Every row comes from one small tree of marks. Brackets hold a mark, then the marks that hang from it, in alphabetical order. Every link used is in the known rows. Which tree was each row made from?
In the rows, zero is written as 128.
Known rows
(lezat (nobem (vuref (bodu vaso) nitev notis))): [105 139 158 164 122 150 116 134  96 105 147 156 145 134  79 134 105 126
 138 162 142 112 180 140 155]
(beli (notis (lezat nobem))): [132 104  85 122 156  91 145  91 161 163  75 124  97 115 113  63 172 120
 143  71 119 118  32  82  85]
(vaso (rolo lezat)): [106 104  90  91 147 135 155 117 156 133 107  80  99 101 165 152 121 139
 137 109 103 112 152 148  76]
(rolo (lezat (nobem (vuref bodu nitev notis)))): [130 124 106 128  67 152 153 160 128 139 114 161 126 114 110 126 132 161
 122 166 105 113 202 158 124]
(bodu (lezat (nobem (vuref nitev))) (vaso rolo)): [112 125 165 164 183 107  87 155 137  54 122 111 131 126 168 158 116 142
 117 107  70 129 183 143 164]
(vaso (rolo (lezat nobem))): [121 106 116 101 144 127 132 108 142  94  99  98 107  83 150 107 119 166
 123 104  69 118 156 132 111]
(nitev (lezat (nobem vuref))): [140 149 122 120 140 127 130 125 127 109  98  99 119 103  77  94 167 193
 121  93 112 137  90 105 138]
(vuref bodu nitev (notis (lezat nobem)) rolo): [161 115 161 122  78 130 120 155 125 179 166 176 167 156 141 103 109 114
 160 177 163 156 131 112 134]
(vuref nitev): [138  88  67 161 147 113 160 101 142 175 149 124  98 136 146 169 148 139
 149 143 145 103 113 130  67]
(nitev (lezat (nobem (vuref (bodu vaso) rolo)))): [119 147 162 143 155 142 103 145 101  90 149  91 169 131  84 103  93 152
 118 120 138 166 128 120 176]
(vaso (rolo (lezat (nobem (vuref bodu notis))))): [ 88 143 153  75 102 165 143 152 142  91  99 132 139 100 118 114 104 135
 135 134  99 116 207 156 135]
(bodu vaso): [ 90 117 102 172 204 119 131  71 101 135 143  58  92 112 109 165 111 116
 138 107 151 118  97 120  96]
(lezat (nobem (vuref notis))): [105 156 139 112 115 129 131 111 113  93  98 126 111  78  54  95 161 132
 135 120 132  96 122 108 165]
(notis (lezat (nobem vuref))): [132 131 127 135 129 102 122 128 125 100  94 125 114 116  98  68 188 144
 133  93 112 148  84  82 152]
(bodu (lezat nobem) vaso (vuref notis rolo)): [145 176 198 126 161 104  62 116  91  53 135 111 113  95 159 138  95 118
  82 102  86 147 131 126 225]
(lezat (nobem (vuref nitev))): [135 108 110 157 123 105 126 128 128  90 129 151 126 116  97 110 161 155
 127 136 110 101 145 114 152]
(beli (notis (lezat (nobem (vuref bodu rolo))))): [105 111 121 110 133 105 133 146 167 127 108 145 166 139 110  52 134  76
 136 106 145 139  88  96 148]
(vuref (bodu vaso) nitev (notis (lezat nobem))): [142 131 161 171 119 149 116 125  95 179 152 158 131 164 123 133 108 134
 152 156 147 153 130 124  97]
(beli (notis (lezat (nobem vuref)))): [116 116  98 117 138  92 138 120 169 139  73 135 113 123  93  58 188 108
 134  73 120 116  52  88 114]
(vuref (nitev lezat) notis rolo): [175 113 132  93  80 128 140 158 143 223 168 108 130 144 124 171 141 134
 147 156 178 117  88 131  81]
(beli notis): [ 92 103  49 121 178 101 173  73 170 182  97 101  93 110 115 126 145  95
 147  92 153  81  60 119  55]
(bodu (vuref (rolo lezat))): [146 121 107  96 118 111 122 124 128  99 150 113 117 112 175 141 120 119
  87 122 103 132 142 135 165]
(beli (notis lezat)): [115 103  63 115 162  97 166  97 176 203  86 107  93 133 129 104 176  94
 150  76 149 114  27 100  48]
(nitev vuref): [119 118  55 149 133 143 157  91 126 103  97 109 125 138 115 126 149 134
 105 115 142 121  86 137  84]

Write each row's tree
[101 170 198  92 172 155  98  87 105  84 142 103 107 124 142 180  97  85
 114  99 125 102 137 143 141]
(bodu (vaso rolo) (vuref notis))
[192 145 166 111 106  98  88 142 133  90 140 171 122 116 195 140 132 143
  94 135  78 134 145 133 202]
(bodu (lezat nobem) (vuref nitev notis rolo))
[ 88 157 145 142 154 159 144 106  98 196 133 102 112 146 115 152 104  96
 165 127 186 158 104 124  80]
(vuref (bodu vaso) (notis lezat))
[152 100 124 116  61 144 138 163 123 171 166 163 155 123 140 131  81 135
 133 198 134 130 196 156 127]
(vuref bodu nitev notis (rolo (lezat nobem)))
[182 145 140 113  91 124 134 121 131 170 134 176  94 161 166 160 179 118
 125 129 130 120  97 121 109]
(bodu (vuref nitev (notis lezat)))
[165 173 165  95 113 124 112  90 111 111 102 159  90 111 128  96 169 138
 113  95 102 136  76  91 161]
(bodu (vuref (notis (lezat nobem))))
[132  94 122 111 104 127 127 160 157  88 119 136 133 117 146 127 139 161
 121 130  71 102 195 145 125]
(vaso (rolo (lezat (nobem (vuref nitev)))))
[149 131 165  90  94 105 111 123 118 145 123 111 126 100  97  77 153 108
 146 117 153 143  64  78 152]
(vuref (notis (lezat nobem)) rolo)
[116 150 104 147 170  93 126 123 144  78  79 108 100  84 138 111 163 164
 117  98  86 134 128 118 169]
(bodu (lezat (nobem vuref)))
[143 134 139 122 108  95 112 170 147 108 118 136 129 103 140 128 153 134
 123 139 114 121 150 129 178]
(bodu (lezat (nobem (vuref nitev notis rolo))))
[131 113 146  84  77 141 130 165 151 109 110 141 123 107 125 134 144 150
 128 141  84  93 193 153 118]
(vaso (rolo (lezat (nobem (vuref nitev notis)))))
[ 87 133  81 188 165 174 148  94  92  94 126 110 159 167 119 143  79 116
 108 135 156 154 128 156  93]
(nitev (vuref (bodu vaso)))
[138 144 142 115  72 162 126 140 110 103 110 153 188 158 107  65 115 108
 116 143 158 173 101 119 145]
(nitev (vuref bodu (notis (lezat nobem)) rolo))
[100 101 110 144 118 127 145 176 150 128 188 148 186 162 137 155 105  81
 147 184 178 129 187 146 150]
(nobem (vuref bodu nitev rolo))
[134 117 104 188 172 155 147 123 116 197 170 110 137 180 151 193  83 165
 140 148 160 155 131 154  55]
(vuref (bodu vaso) (nitev lezat))
[171 163 169 161 150 112  77 114  98  95 128 153  90 126 179 173 122 160
  85 114  69 128 147 144 170]
(bodu (lezat nobem) vaso (vuref nitev notis))
[170 128 153 113  86 152 131 156 127 187 168 152 175 148 122 127  91 159
 146 173 161 146 134 140 121]
(vuref bodu (nitev (lezat nobem)) notis rolo)
[166 145 168 144 122 132 100 119  99 156 156 148  98 173 154 181 152 106
 113 121 133 126 101 127 113]
(bodu vaso (vuref nitev (notis lezat)))
[138 127 156 132 118 163 130 158 111 210 198 107 164 177 129 192  68 117
 151 176 199 148 137 156  89]
(vuref (bodu vaso) (nitev lezat) notis rolo)
[100 122 101 124 148 113 148 126 164 140  83 155 139 137 106  58 154 101
 141  95 133 133  84 101 116]
(beli (notis (lezat (nobem (vuref bodu)))))
[145 134 171 105 109 156 104 137 116 121 156 135 105 148 179 209 104 116
  98 136  94  98 189 176 110]
(bodu (vaso (rolo lezat)) (vuref nitev notis))
[126 132  93 155 141 137 126 136 126  62 109 133 186 141 168  94  85 141
  95 138 118 180 141 145 162]
(nitev (vuref (bodu (lezat nobem)) rolo))
[ 98 108  92 105 102 111 143 173 142 112 136  86 136 108 112 135 141  99
 121 136 143 117 156 137 149]
(nobem (vuref (rolo lezat)))
[100 128 126 170 143 160 147 110 107 198 174 133 122 159 124 201  81 104
 159 177 186 115 157 159  70]
(vuref (bodu vaso) nitev notis)
[ 94 128 138 132 141 123 120 135 116  59 148 133 175 107  96  81 100 114
 132 144 138 140 164 113 208]
(lezat (nobem (vuref bodu rolo)))
